Each row comes from the steps of one walk. Every step used is in the known rows, and no mark comes twice. Write the walk behind each row, first mark first.
(in the rows, 128 means zero)
Known rows:
seku > pamedom > badopu: [147 177 134 142 156 140  90 151 113  93 133 157 147  89 122 120 130 135
  73 125 124 106 109  95 106 150 185 139 138 134 194  91 142 153  62 114]
mavot > fovuv > kosima: [145 130 140 117 146 135  78 136 116  98 127 103 182 121 146  87  96 124
  98 106 145 121 127 128 132 163 146 150 124 122 133  83 135 180  51 138]
fovuv > kosima > gisip > disabi: [119 153 161 145 127 136  78 115 147  81 143 126 158 138 122  79  93 141
  90  91 111 132 117 152 104 171 142 141 103 108 135  69 108 169  90  96]
disabi > gisip > kosima: [165 110 124 136 103 152 106 168 115 126 130 122 139 151 123  80  89 137
  77 101 114 135 134 139 101 153 136 158 145 106 139 113 169 153  90 113]
gofofi > kosima > fovuv: [162 159 155 126 120 157 107 131 120  96 124 130 146 109 149  99  96 132
  75  70 108 117  98 125 107 173 137 147 145 103 169  92 178 177  15 136]
kosima > gofofi: [135 167 146 117 141 137  93 122 131  93 116 102 163 156 145  85  93 150
  95 115 109 145 125 118 112 174 162 141 125 102 160  93 154 177 132 115]
mavot > fovuv > kosima > gisip > disabi > seku: [149 171 154 135 141 138  77 133 132 103 131 111 203 113 107  66  90 161
  93  66 156 120 120 140 116 183 130 158  99 110 115  85 143 183  85 137]
fovuv > kosima > gofofi: [122 156 137 114 144 129  92 102 130  92 121 104 175 150 137  73  93 132
 108 116 102 152 121 123 120 162 164 141 116 115 159  80 137 190 105 108]
badopu > pamedom > seku > disabi > gisip: [201 139 158 138 108 147 142 194 150 121 103 144 180 142  97  91  89 145
 101 101 127 172 138 120 113 192 149 179 164  97 145  95 145 115 119 165]
badopu > pamedom > seku > bige: [171 148 153 115 137 168 117 157 144 119  99 176 178 134 117  60  88 136
  96 118 133 149 131  89 115 158 163 159 154  90 132  96  91 151  98 166]
pamedom > seku: [150 150 142 128 137 160  95 157 124 100 110 126 164 127 127  88  96 133
  91 113 106 154 125 124 118 165 161 150 117 114 145 107 111 152  79 149]
disabi > gofofi > kosima > gisip: [140 128 128 152 103 154 108 135 130  95 126 128 132 130 143  95  64 137
  62 103 120 126  90 116  81 175 135 150 142 134 140  90 156 130  61 134]
badopu > pamedom > seku: [170 147 153 143 143 159 105 162 137 117 102 157 175 127 107  92  94 128
  95 120 123 158 125 107 119 156 163 149 138 106 150  99 114 141  85 166]
pamedom > seku > kosima: [140 142 132 126 130 172  94 140 127  93 111 131 170 120 111  90  94 104
  94 102 101 157 137 138 108 134 172 152 109  92 133  98  89 157  60 156]
disabi > gisip > kosima > seku > pamedom: [165 109 119 132 114 154 113 197 125 110 127 157 153 146 112  79 118 140
  79  85 104 115 113 125  95 146 165 133 112 135 148 117 187 168  85 122]
badopu > pamedom > seku > disabi > gofofi > kosima: [164 140 148 135 102 157 145 165 142 112  93 155 175 101 107 111  59 127
  86 120 114 177 102  91 113 185 157 159 190 112 127  92 160 123  54 189]
mavot > fovuv > kosima > gofofi: [139 157 142 101 145 127  90 119 123  88 123  98 198 141 146  77  91 146
 113 103 137 128 129 123 135 179 156 150 120 117 132  80 150 199 100 134]
gofofi > disabi > gisip > kosima > fovuv: [203 109 137 122  92 160 129 178 139 123 130 151 139 140 138  84  94 166
  84  69 106 105 138 146  84 170 101 158 118 117 155 107 175 178  80 119]
mavot > fovuv: [159 141 150 125 139 142  79 154 116  99 124 106 171 124 154 101  98 144
  90  97 151 114 127 120 125 169 149 150 137 112 136  97 152 167  82 147]
pamedom > seku > kosima > fovuv: [155 153 146 114 133 176  99 144 143  82 107 146 172 107 118  91 105 104
 109  69  91 134 125 144 101 148 165 152 110 107 154  89 104 176  24 167]
badopu > pamedom > seku > disabi: [174 152 164 130 119 152 119 177 148 107 100 152 173 113 112 103  92 128
 104 118 115 169 130 107 129 183 169 145 158 101 142  88 129 129  93 170]
gisip > kosima > gofofi: [130 146 128 115 116 148  95 135 120 100 123 121 150 142 144  84  88 145
  89 116  98 137 131 117 118 160 161 127 133 101 135 104 177 195 107 113]
gofofi > kosima > seku > pamedom > badopu: [151 168 121 130 132 145 118 155 111  91 141 172 156  93 126 116 121 131
  61  99 122 112  93  96 107 152 185 118 124 138 175  96 179 159  30 119]
kosima > fovuv: [158 151 164 122 144 149  86 141 137  94 114 130 143 123 152 100 114 125
  97  84 106 113 111 128 106 173 140 143 127 120 184  90 159 174  51 130]
badopu > pamedom: [160 144 157 149 141 143  88 143 135 120 111 143 156 134 124 103  99 121
  88 121 135 140 121 103 108 143 154 144 146 103 165  88 142 146  96 137]
kosima > gisip > disabi > seku: [146 179 160 149 134 150  81 137 140 108 125 121 168 131 107  79  96 160
  78  78 130 136 115 134  91 176 139 149 101  97 143  98 144 162 121 118]
disabi > gisip: [171 128 143 141 129 140 104 156 124 121 122 106 151 165 133  85  98 145
  83 101 129 138 129 135  94 164 139 174 137 107 162 103 146 142 114 117]
gisip > disabi > seku: [137 176 157 137 154 146  85 130 128 125 111 110 184 125 102  87 101 148
  78  99 126 151 121 126 104 160 145 154 117  86 151 114 164 183 106 125]
mavot > fovuv > kosima > gisip > disabi > gofofi: [120 135 160 144 134 136  80 136 154  85 126 124 184 132 133  92  75 155
  98  96 147 112 103 133 101 186 135 155 120 146 113  76 130 169  76 138]
gofofi > kosima: [142 149 137 137 115 151 104 127 104 104 132 113 147 121 139  95  84 131
  63 103 118 141 110 123 113 159 146 148 150  91 143  98 160 158  57 127]
fovuv > kosima: [125 131 137 128 146 135  81 123 120 102 126 108 156 132 135  83  99 104
  94 118 112 143 120 128 116 147 151 144 118 119 158  83 118 166  56 115]
gofofi > kosima > gisip: [155 147 137 152  98 156  97 132 115  88 148 123 131 126 145  88  81 144
  60  85 120 121 104 129  98 174 139 142 133 102 138  84 146 143  68 117]
gisip > kosima > gofofi > disabi > seku > bige: [162 157 113  77 103 165 126 134 135 135 112 140 172 140 130  39  71 178
  84 108 112 134 153  91 100 157 130 143 115  75 113 114 155 217 152 121]
gofofi > disabi > gisip > kosima > fovuv > mavot: [196 116 141 102  90 160 110 178 149 122 168 140 139 131 131  93  98 170
  96  83  95  80 152 148  85 185  86 180 124 103 165 116 161 174  92 109]

Write each row's walk:
[133 124 146 122 122 135 104 158 149  99 103 112 146 125 153 118  81 122
  92 127 111 150 115 107 100 184 152 145 162 139 152  91 166 130  89 142] => seku > disabi > gofofi
[110 144 164 147 148 144  89 128 149 109 104 120 162 141 129 108  79 143
  82 124 117 141 103 120  92 160 147 155 139 122 152 104 156 161  98 130] => gisip > disabi > gofofi
[150 164 129 127 154 136  96 165 129  88 131 172 153 112 135 120 138 126
  81 112 123 106 107  95 103 147 194 111 104 162 194  94 158 158  62 114] => kosima > seku > pamedom > badopu
[168 176 128 108 135 144 114 131 139 126 109 109 180 148 126  74  84 174
  87 109 119 149 142 106  98 168 130 145  91  97 152 102 156 189 169 123] => kosima > gofofi > disabi > seku
[195 126 153 104  88 163 140 204 139 104 114 148 154 114 122  82  98 145
 106  62  85 139 131 147 114 209 140 163 152 117 138 109 177 157  51 153] => pamedom > seku > disabi > gisip > kosima > fovuv
[139 124 122 126 124 156  89 182 123  92 122 164 146 118 123  95 121 126
  81 103  93 114 105 113 109 137 181 100 104 139 144 111 176 180  62 120] => gisip > kosima > seku > pamedom
[154 156 163 102 142 149  71 144 148  96 150 122 145 116 137 106 115 134
 105  91 103  87 126 129 103 187 125 169 133 110 196  99 146 168  66 119] => kosima > fovuv > mavot
[116 134 148 135 121 146 117 130 145 103 111 144 172 152 133 105  68 136
  68 102 112 146  89 118  94 162 153 131 123 131 131 108 198 170  63 136] => gisip > disabi > gofofi > kosima > seku
[148 136 147 131 126 157 114 129 136  99 107 134 146 110 146 105  80 124
  76  88 109 119  81 111  91 176 135 156 157 138 166  97 192 164   4 150] => disabi > gofofi > kosima > fovuv
[179 111 141  95 110 119 122 183 143  98 124 108 195 159 147  80  98 134
 119  70 143 134 139 138 125 199 149 147 119 140 125  86 176 155  85 142] => mavot > fovuv > kosima > seku > disabi > gisip
[149 169 132 138 163 154  83 160 112 117 108 120 171  97  94  85 124 139
  76 102 121 129 105  97  98 148 168 152 117 114 170 108 155 166  89 140] => disabi > seku > pamedom
[158 133 126 120 105 145 120 149 123 117 126 115 155 168 125  69  85 162
  90  99 105 141 135 133 104 168 148 160 143 100 140 112 185 178 133 110] => disabi > gisip > kosima > gofofi
[144 136 132 113 154 136  84 168 129  84 124 137 193 116 132  86 125 130
 102  87 136 103 107 112 128 158 178 125  92 150 142  85 148 191  53 145] => mavot > fovuv > kosima > seku > pamedom
[133 160 171 153 124 146  79 134 148  82 136 132 146 143 133  94  95 162
  77  89 117 123 117 143  97 178 145 142 112 104 143  85 126 156 119 102] => kosima > gisip > disabi
[142 110 126  87 106 165 105 159 138 110 118 165 145 153 159  60  90 122
  89 100 110 120 131 106 111 142 157 110 120 117 114 108 153 186  79 120] => gisip > kosima > seku > bige
[135 192 153 147 166 152  84 144 123 113 112 132 187 100  80  90 120 161
  70  99 118 132 102 114  98 159 169 156 118  91 159 114 163 185 107 129] => gisip > disabi > seku > pamedom
[186  89 115 118  82 151 130 187 142 127 132 151 147 179 146  81  87 153
  80  91 109 128 147 139  91 152 118 126  85 127 129 115 176 164 118 109] => gofofi > disabi > gisip > kosima > seku
[157 164 155 107 120 154  94 131 129  94 158 124 146 100 135 103 100 140
  84  82 103  88 112 128 106 186 122 171 150  91 176 103 160 171  29 127] => gofofi > kosima > fovuv > mavot
[152 214 148 158 152 146  89 148 129  98 140 160 166  83  85 100 125 174
  66  90 134 107 102 107  90 169 169 148 110 124 173  95 151 161 100 107] => kosima > gisip > disabi > seku > pamedom > badopu
[173 154 157 130 135 175 108 148 154 100  98 175 178 106  99  95 102  99
 109  78 112 143 121 124 104 135 162 152 128  97 162  82 109 169  32 181] => badopu > pamedom > seku > kosima > fovuv
[178 184 120 132 151 147 108 161 116 125 130 155 166  76 103 111 126 166
  66 117 132 115 127  90  89 149 149 146 100 131 188 105 146 166  90 124] => gofofi > disabi > seku > pamedom > badopu
[119 157 158 152 114 157  77 120 150  73 138 130 152 138 121  97  91 131
  81  80 116 130 130 154  82 146 159 147 104  82 124  74 103 162 101 110] => seku > kosima > gisip > disabi
[165 190 123 117 148 150 113 148 135 113 112 128 184 120 104  78 110 185
  81 104 111 130 124  95  95 168 151 149  89 101 165 104 155 198 163 128] => kosima > gofofi > disabi > seku > pamedom
[143 142 114 124 129 148 104 180 118  97 138 186 141  97 124 115 129 124
  75 111 105 102 110  98 108 138 190  98 116 155 166 106 175 173  39 109] => gisip > kosima > seku > pamedom > badopu
[167  97 117  92  94 158 125 175 137 125 119 156 152 182 144  44  89 138
  85  84 120 122 138 118  94 152 139 143 131 112 121 114 163 173  97 117] => disabi > gisip > kosima > seku > bige
[129 181 149 152 154 149  78 133 135  93 130 134 183  98  73  67 117 152
  81  84 116 125  97 130  95 164 160 151  86 114 146  83 127 182  91 113] => fovuv > kosima > gisip > disabi > seku > pamedom
[154 168 140 125 133 164 115 127 149  98 100 154 196 138  92  85  84 124
 109 109 113 172 138 111 112 132 184 154 127  79 138  85 109 170 114 167] => badopu > pamedom > seku > kosima > gofofi
[134 170 151 142 140 139  80 118 136 108 128 117 177 123  96  63  95 143
  89  83 122 140 114 143 100 169 137 148  87 107 138  84 125 173  92 112] => fovuv > kosima > gisip > disabi > seku
[169 143 121 120 103 149 130 128 148 104 123 112 171 183 126  78  80 162
  91  92 114 147 160 143  78 149 134 171 101  79 145  91 127 179 169 115] => seku > kosima > gofofi > disabi > gisip
[159 194 122 137 167 144  95 155 103 122 123 145 164  75  94 106 133 138
  74 115 135 120 111  86 101 146 179 145 127 133 193 105 163 158  63 128] => disabi > seku > pamedom > badopu
[140 191 156 157 149 154  83 152 135  97 126 139 171 103  82  80 115 174
  69  80 123 118  97 119  87 176 161 151  99 103 153 100 146 166 126 121] => kosima > gisip > disabi > seku > pamedom
[171 143 144 153 114 174 101 152 153  91 115 168 164 125  96  86  86 113
  94  93 124 150 129 128  96 134 166 146 115  97 132  71  76 130  84 162] => badopu > pamedom > seku > kosima > gisip
[145 135 135 121  99 158 139 162 128  97 101 123 164 105 123 105  60 132
  82 116  97 170 101 109 112 198 158 158 170 125 122 104 160 130  46 175] => pamedom > seku > disabi > gofofi > kosima
[179 126 136 115  82 135 145 171 134 104 126 119 164 161 140  92  86 142
  80  70 117 150 121 138 104 190 145 147 140 108 133  96 202 135  89 126] => gofofi > kosima > seku > disabi > gisip
[151 123 137 106 143 131  84 150 129  96 123 122 189 144 151  83 101 115
 108  88 141 121 122 126 130 161 151 122  89 145 130  84 151 185  51 140] => mavot > fovuv > kosima > seku
[178 147 120 114 103 167 145 147 149 100 116 127 191 172 107  68  76 170
  99  88 104 162 160 148  88 158 141 176  88  83 130 100 101 170 160 144] => pamedom > seku > kosima > gofofi > disabi > gisip
[132 131 123 136 132 152 116 161 131  93 111 152 159 123 125 102  95 129
  68 107 110 125  72  90  89 151 172 128 124 153 156 105 187 156  43 147] => disabi > gofofi > kosima > seku > pamedom
[186  89 115  89  77 164 138 178 149 128 127 170 150 188 157  47  78 161
  81  91 118 120 154 120  84 154 117 139 100 114 113 115 148 178 130 115] => gofofi > disabi > gisip > kosima > seku > bige
[127 161 172 116 129 153 101 120 152  97 145 133 164 106 115 114  80 153
  84  91 102  97  92 125  88 195 118 183 164 108 168 107 188 178  45 134] => gisip > disabi > gofofi > kosima > fovuv > mavot
[155 153 121 137 120 160  78 133 131 102 123 110 155 120 105  77  93 115
  80  78 129 136 131 132  81 132 150 147  96  93 143  84 113 154  88 132] => disabi > seku > kosima > gisip
[149 138 125 109 100 150 114 140 130 107 130 131 148 140 150  87  77 169
  83 119  87 132 146 120 109 161 136 124 107 102 129 103 165 199 133 107] => gisip > kosima > gofofi > disabi
[150 125 146  91 121 122 101 167 143  83 119 115 190 132 162  96 102 118
 117  86 131 127 131 128 140 190 161 121 109 142 120  76 163 171  65 144] => mavot > fovuv > kosima > seku > disabi
[123 106 136 100 124 124 111 152 162  93 101 125 165 144 149 100  85  93
 115 117 100 155 111 113 105 174 160 118 113 170 147  78 163 145  56 132] => fovuv > kosima > seku > disabi > gofofi
[166  97 120 123  99 148 114 181 126 122 127 137 151 177 134  77  96 129
  88  85 111 134 131 137  99 148 142 132 114 132 136 116 190 161  90 113] => disabi > gisip > kosima > seku
[144 183 147 125 107 167 114 113 129 110 128 139 172 124 111  45  70 172
  56  67 138 126 109 114  90 177 134 168 136  62 107 100 140 176  99 127] => gofofi > kosima > gisip > disabi > seku > bige
[143 152 119 127 138 159  81 127 120 121 108 106 171 117 100  86  96 100
  84  97 123 151 139 126  89 116 153 154 109  83 147  98 133 170  76 141] => disabi > seku > kosima
